What can hang from each mark
q700: q418 q589
q84: q748
q418: q84 q243 q700
q243: q115 q418
q585: q589
q748: q84 q603 q786
q589: q440 q585 q700
q115: q243
q603: q748 q786
q786: q603 q748
q440: q115 q589

Every row comes from one small tree of marks. The marks that hang from a mark follow it in brackets, in the order of their numbers. Every link used is in the known rows. Which tree was each row made from?
In the rows, zero is written as 128.
Known rows
q603[q786[q748[q84]]]: [178 165 115 114 205 168 137 121 120 114 147 147 133 132 176 169 102 135
 134 135  96 162 111 105 124 154 176 104 113  80 120 113]
q585[q589[q700[q418[q84]]]]: [122 153 101 119 218 105 158 113 117 107 152 163 129  84 130 132  87 102
 143 173 100 118 143 129 122 139 157  92 128 105 136  78]
q418[q84 q243 q700]: [124 143 104 146 189 133 138 110 150 133 158 137 137 110  92 158  75 132
 137 171  95 175 213  53 100 176 139  69 110 133 114  99]
q786[q603 q748[q84]]: [165 215 170 140 202 178 135 116 162 153 187 177 149 112 176 179 119 185
 125 121 121 145 109 100 119 185 138 102 110  73 127 105]
q748[q603 q786]: [127 128 107 115 181 145 134 132 188 145  94 135 136 126 128 156 138 102
 127 116 102 171 128 129 139 166 125  97 131 131 132 184]
q418[q84[q748] q243[q115] q700]: [121 114  99 134 173 156 119  99 148  91 158  98 103  95 121 149 128 107
 131 161 108 159 205  64 101 190 134  49  96 133  97 100]
q440[q115 q589]: [163 141  89 137 161 125 101 159  95 116 152 144 132 135 139 193 148 106
 139 103 117 164 116 132  95 206 103 126  97 131 105 180]
q418[q84]: [156 141 104 137 191 154 133  97 147 133 142 147 143 121 120 175 116 128
 146 132  97 154 117  95 103 143 153  94 120 119 136  96]
q418[q243]: [120 109 125 126 176 130 123 142 130 136 151 139 117 117 147 189  94 142
 112 139  92 156 160  65  97 160 126 117 123 124 112 115]
q243[q115 q418]: [132 121 119 101 139 146 129 106 125 107 163 129  98 127 173 179 147 156
 121 100 118 129  66 110 113 156 104 152 100  74 107 115]
q748[q603[q786]]: [149 127  81 105 197 170 125 126 148 140 114 141 137 148 131 170 117 120
 111 125  73 157 124 124 163 134 174 126 120 122 134 161]
q786[q748]: [148 169 144  87 200 150 121 109 129 119 174 163 120 129 158 210 103 146
 126 135 121 142  93 120 114 168 145  98 126  85 146 108]
q418[q243 q700]: [109 131 124 128 180 119 122 135 127 129 161 145 120 120 120 172  66 131
 108 164  99 171 193  68 107 173 108  96 119 132 110 116]
q243[q115 q418[q700]]: [123 140 116 102 147 139 129  99 128 100 177 137  98 134 150 161 123 143
 118 122 125 137  98 115 128 169  85 139  95  82 104 115]
q748[q84 q603 q786]: [130 159 129 157 190 145 143 139 186 155  91 140 148 115 165 127 138 109
 125 120  93 172 135  98 118 171 125  93 121 134 113 193]
q786[q603 q748]: [155 188 153 103 194 179 130 110 166 138 190 168 148 121 145 204 116 180
 130 113 128 140 107 129 141 178 141 112 118  71 141  99]
q243[q115]: [139 103 123  86 155 166 104 108 131  91 167 126 114 118 163 189 139 131
 118 126 116 147  93 106 101 168 102 140 111 114 107 116]
q243[q115 q418[q700[q589]]]: [149 128 124  95 138 130 128 130 126  94 176 122  97 120 156 148 101 168
 100 110 134 125 107 107 131 155  92 126  79  91  80 112]
q786[q748[q84 q603]]: [147 208 151 130 222 155 128 106 148 158 163 174 129 123 183 173 119 149
 113 139 105 143 111 108 119 182 153  89 118  98 140 151]
q115[q243[q418[q700]]]: [129 158 125 124 154 103 155 121 137 132 131 166 129 163 140 158 125 120
 145 137 123 168  80 115 108 153  79 147 106  69 134  76]
q603[q748[q786]]: [141  91  89 103 187 158 137 156 185 101  96 135 151 119 115 152 129  84
 166 111 104 163 162 139 139 161 124 112 124 147 104 156]
q748[q84 q786[q603]]: [153 158 149 170 172 163 149 145 194 151 113 142 168 104 165 138 137 139
 142 103 114 178 133  88 117 171 102 104 112 106  94 142]
q243[q115 q418[q84 q700]]: [140 154  97 117 153 154 142  68 142 110 169 129 121 119 123 150 128 140
 140 122 120 140 117 105 120 167 112 109  89  85 109  99]
q440[q115 q589[q585 q700]]: [180 143 108  94 192 117 123 154 127  78 192 172 116 117 138 148 153  74
 147 172 130 168 154 132 115 170 132 137 117 114  86 167]
q700[q589[q440]]: [150 136 113  90 164 135 100 193 134 105 166 130  82 116 161 156 100 173
  96 124 113 130 135 113 112 127 131 105 115 121  86 128]
q603[q748 q786]: [169  80  56  91 203 179 130 147 148  95 114 132 147 143 120 157 103  94
 152 117  73 157 160 130 158 126 171 138 109 138 106 138]
q589[q440 q585]: [126 146 111  77 199 157  98 169 167  99 198 168  88 127 158 165 143 132
 128 179 104 161 152 121 132 117 145 127 135 103 100 139]
q243[q418[q700[q589]]]: [144 148 127 125 161 107 141 152 127 135 157 155 100 138 141 159  70 166
  98 114 120 127 108 109 136 135 109 111  90  94 103 113]
q603[q786]: [162 103  85 105 180 165 128 132 127 112 123 135 130 144 139 181 102 118
 124 125  87 165 110 109 140 125 158 134 120 114 123 119]
q115[q243[q418]]: [138 141 131 121 147 107 156 123 136 137 120 162 130 156 160 171 143 137
 147 112 115 156  50 113  95 137  98 162 113  58 134  78]
q115[q243[q418[q84]]]: [150 147 107 134 157 116 165  95 150 141 116 160 142 146 142 159 147 132
 166 118 113 160  67 100  91 136 121 134 107  61 139  60]
q585[q589[q440 q700[q418[q243]]]]: [ 82 154 100  91 201 100 135 166 111  91 173 151  76  73 151 125  84 131
 122 187  89 121 201 129 117 148 147  97 140  99 103 108]
q115[q243[q418[q84 q700[q589]]]]: [164 158 113 135 152 100 163 122 144 125 127 149 138 144 128 130 105 142
 146 130 129 155 103 102 102 138 108 109  93  75 115  56]
q440[q115[q243] q589[q700[q418]]]: [184 156 120 102 145  81 150 165  93  86 138 162 133 115 123 132 152  96
 165 144 137 169 111 139  89 200 110 138 107 112 122 125]
q243[q115 q418[q84[q748]]]: [138 122 100 134 151 161 142  86 138 106 145 115  89 111 159 164 173 136
 143  94 113 122  81 110 119 147 145  98  88  77 113  97]
q585[q589[q440 q700[q418[q84]]]]: [108 177  82  98 211 116 142 132 123  89 159 154  96  77 132 114 103 120
 146 181  98 119 173 146 119 136 166  81 137  98 116  94]
q589[q440[q115] q700]: [168 160  99  65 171 133 124 143 133  83 168 145  76 102 145 125 131 121
 136 155 106 154 177 144  92 161 140 127 132  98 121 145]
q748[q84 q786]: [141 140 140 156 172 137 147 144 165 130 103 138 141 106 175 142 127 109
 141 123 106 174 120  84  95 163 107 100 119 122  98 151]

Write each row's tree
[141 130 132 121 185 116 173 136 130 110 142 149  93  65 109 127 101 131
 134 164  98 133 178  73 119 131 197  62 126 125 138  81]  q589[q700[q418[q84[q748] q243]]]
[139 133 102 151 144 116 173 114 171 125  74 129 125 135 141 140 173  99
 182 106 127 168  77 117 101 135 126  97 110  63 135  82]  q115[q243[q418[q84[q748[q786]]]]]
[175 146  95  84 169 131 100 172 163  95 179 163 104 143 165 144 177 109
 156 165 114 189 147 134 102 153 117 150 119  87 116 130]  q589[q440[q115[q243]] q585]
[146 132  98 114 150 159 143  78 142 109 159 125 115 116 147 164 154 157
 140 104 115 130  83 102 109 153 131 127  96  76 106  97]  q243[q115 q418[q84]]
[198 131 109  82 162 119  99 206 158  88 183 149  95 126 172 133 140 135
 126 154 124 163 149 121 110 142 119 133 103  95  89 118]  q700[q589[q440[q115[q243]] q585]]
[109 113 124 101 161 139 108 120 136  93 181 120 113 107 136 161  97 131
 106 161 111 169 189  70 104 200  86 116 105 128  86 116]  q418[q243[q115] q700]
[150 146 132 122 144  91 148 145 135 125 134 152 122 155 149 140 100 146
 127 128 134 154  88 110 107 140  81 135  96  74 110  76]  q115[q243[q418[q700[q589]]]]
[162 155  96 148 206 167 133 124 144 154 111 144 140 139 169 143 121 120
 111 129  70 160 129  98 137 141 167 118 105 119 115 167]  q748[q84 q603[q786]]
[141 171 107 138 160 109 166  92 148 133 128 158 143 154 119 147 130 121
 166 139 121 171  93 101 100 149 109 120 104  71 136  59]  q115[q243[q418[q84 q700]]]
[151 124 133  85 169 126 166 111 133  84 173 141 114  54 110 119 107 151
 133 172 107 142 171  71 105 155 173  94 122 121 118  79]  q589[q700[q418[q84 q243[q115]]]]
[170 145  92  87 184 153  87 173 160 102 204 162  91 125 159 155 150 121
 138 155 101 169 166 130 121 149 134 133 117 101 114 157]  q589[q440[q115] q585]
[168 167 110  68 164 116 136 170 117  92 171 166  75  80 124 111 115 146
 138 150 104 140 164 141 119 161 155 121 124 111 140 136]  q589[q440[q115] q700[q418]]
[138  97 134  95 151 123 107 152 130  84 185 106 103  99 144 150  72 157
  79 155 125 150 195  61 110 184  92 100  91 139  62 116]  q418[q243[q115] q700[q589]]
[141 152 141  85 196 114 147 169 126  80 191 195 113 101 119 147 132 106
 137 186 127 146 128 125 141 132 157 118 128 128  86 136]  q440[q589[q585 q700[q418]]]
[148 117 158  74 201 106 159 164 147  94 195 191 103  79 129 130  88 136
 123 206  99 149 186  76 137 117 176 118 141 117 117  99]  q589[q585 q700[q418[q243]]]
[136 151  97 153 199 149 130 106 148 126 137 136 117 126 103 157 115  90
 142 148 110 156 152 105 123 154 142  47 107 134 137  99]  q418[q84[q748] q700]
[143 107 135 114 192 113 115 187 149 108 195 153 114 115 134 150  57 141
  91 188 112 163 216  60 131 142 122  98 107 139  70 118]  q418[q243 q700[q589[q585]]]
[144 115  82 128 196 173 122 138 143 131 101 126 105 147 150 168 139 100
 110 112  77 145 125 134 164 130 179  93 115 122 135 158]  q84[q748[q603[q786]]]
[188 139  85 161 144 113 150 117 135 137 111 137 121 143 150 150 171 106
 175  85 113 161  88 121  90 166 121 119  87  63 156  92]  q440[q115[q243[q418[q84[q748]]]]]
[145 141 103 151 155 119 164 108 148 136 106 142 118 145 150 158 166 116
 169 114 116 152  66 106  95 127 132 112 103  63 143  58]  q115[q243[q418[q84[q748]]]]
[179 132 128 129 172 117 145 170 124 132 151 151 132  93 109 147  72 188
 119 106 110 120 114  88 138 123 170  71  99 136 127  88]  q700[q418[q84] q589]
[125 101 141 103 150 125 126 151 116 104 172 137 114  90 137 169 105 175
 111 122 100 137 137  72 116 173 129 117 107 132 119 105]  q700[q418[q243[q115]]]
[146 152 122  81 194 131  98 190 158  92 205 158  88 125 139 135  89 140
 101 184 120 154 185 114 142 127 124  96 112 122  76 132]  q418[q700[q589[q440 q585]]]
[151 109 113 115 168 135 120 123 143  88 180  99 124  83 114 135  80 154
 104 157 116 154 215  52  98 181 124  64  88 142  70  95]  q418[q84 q243[q115] q700[q589]]
[153 105 153 122 161  96 134 210 108 133 164 143 109  89 136 161  49 203
  85 114  97 123 148  62 128 137 147  93  98 140 107 102]  q700[q418[q243] q589]
[149 138 133 102 187 112 174 126 128 110 157 163 119  66  96 128  76 151
 135 167  93 142 178  72 109 136 183  85 132 123 132  80]  q589[q700[q418[q84 q243]]]
[118 118 108 137 184 147 128 148 180 138  82 123 109 120 149 155 159  84
 126 108 104 152 126 137 146 158 138  68 128 135 133 181]  q84[q748[q603 q786]]
[138 112 152  68 159 113 157 135 119  78 174 149  99  69 134 133 102 154
 115 165 106 136 160  79 112 154 147 120 127 125 113  92]  q589[q700[q418[q243[q115]]]]
[157 104 127 159 173 110 144 192 125 125 143 125  98  76 121 141  79 182
 110 112  93 121 167  62 128 132 187  33  88 144 114  87]  q700[q418[q84[q748] q243] q589]
[186 156 110  48 174 118 128 156 165  60 186 172  90 112 159 103 169  92
 161 205 122 183 169 141  97 144 132 156 141  79 112 117]  q589[q440[q115[q243]] q585 q700]
[162 148 124 158 200 185 132 142 188 147 148 163 164 115 149 147 130 149
 141 105  99 145 158 102 141 164 127 131  93 126  99 124]  q786[q603[q748[q84]]]
[184 116 132 135 193 126 140 192 146 115 172 160 106  97 128 137 102 154
 122 131 110 120 129  92 166  97 197  53  96 136 123  91]  q700[q418[q84[q748]] q589[q585]]
[139 111 121 117 158 138 138 127 127 110 165 129 131  77 114 156 109 174
 135 129  99 144 155  61 111 174 155  87 100 134 127  90]  q700[q418[q84 q243[q115]]]
[186 149 103 102 128 107 124 194 130 115 150 132  84 133 172 133 130 172
 123  97 120 141 114 132  93 151 106 142  93  72 101 119]  q700[q589[q440[q115[q243[q418]]]]]
[193 125 135 119 196 121 146 178 147 118 185 173 132  96 121 140  83 174
 122 142 108 129 130  84 158 106 183  76  99 134 118  88]  q700[q418[q84] q589[q585]]
[131 144  94 137 155 157 136  83 145 101 153 118  98 117 135 147 148 123
 143 120 117 134 116 109 129 158 123  82  81  85 113 103]  q243[q115 q418[q84[q748] q700]]
[160 171  92 142 136  89 133 149 103 119 136 149 134 164 132 157 160  97
 166 113 137 178  97 143  92 211  65 147  79  82 107 145]  q440[q115[q243[q418[q700]]] q589]
[159 134 157  71 203 120 161 153 144  90 195 202 110  97 128 130  98 125
 129 193 109 147 138 108 156 107 174 128 141 113 134 100]  q589[q585 q700[q418]]
[170 172  69 116 141 126 130 132 144 125 141 139 104 137 141 138 168 135
 173 111 107 165 120 132  80 170 123 127 100  61 133 109]  q589[q440[q115[q243[q418[q84]]]]]
[124 112 102 165 192 144 131 121 145 133 131 120 107 102 129 171 122 124
 138 132  86 150 175  59  96 149 171  56 116 126 122  95]  q418[q84[q748] q243]
[191 143 116  90 173 102 136 151 134  69 169 176 130 129 149 134 181  58
 167 184 142 190 134 135  85 174 108 155 116  99  88 136]  q440[q115[q243] q589[q585 q700]]
[162 165  94 101 200 147 112 161 174  95 199 148 108 109 108 121  93 134
 127 191 117 157 201 104 135 124 153  62 110 127  82 109]  q418[q84 q700[q589[q440 q585]]]
[137  96 107 121 165 160 124  90 145 102 164 108 130  90 134 172 129 144
 134 142  99 159 173  51  81 178 142 100 109 123  96  96]  q418[q84 q243[q115]]
[123 163  94 164 180 134 151 106 140 146 134 144  98 134 121 156 117 121
 146 120 106 136 122 110 132 138 143  68  96  88 137  98]  q243[q418[q84[q748] q700]]
[120 165  58 127 169 102 110 151 118 119 145 138  98 145 190 149 148 112
 151 124 102 142 120 165  91 177  86 146 107  49 115 115]  q585[q589[q440[q115[q243[q418]]]]]
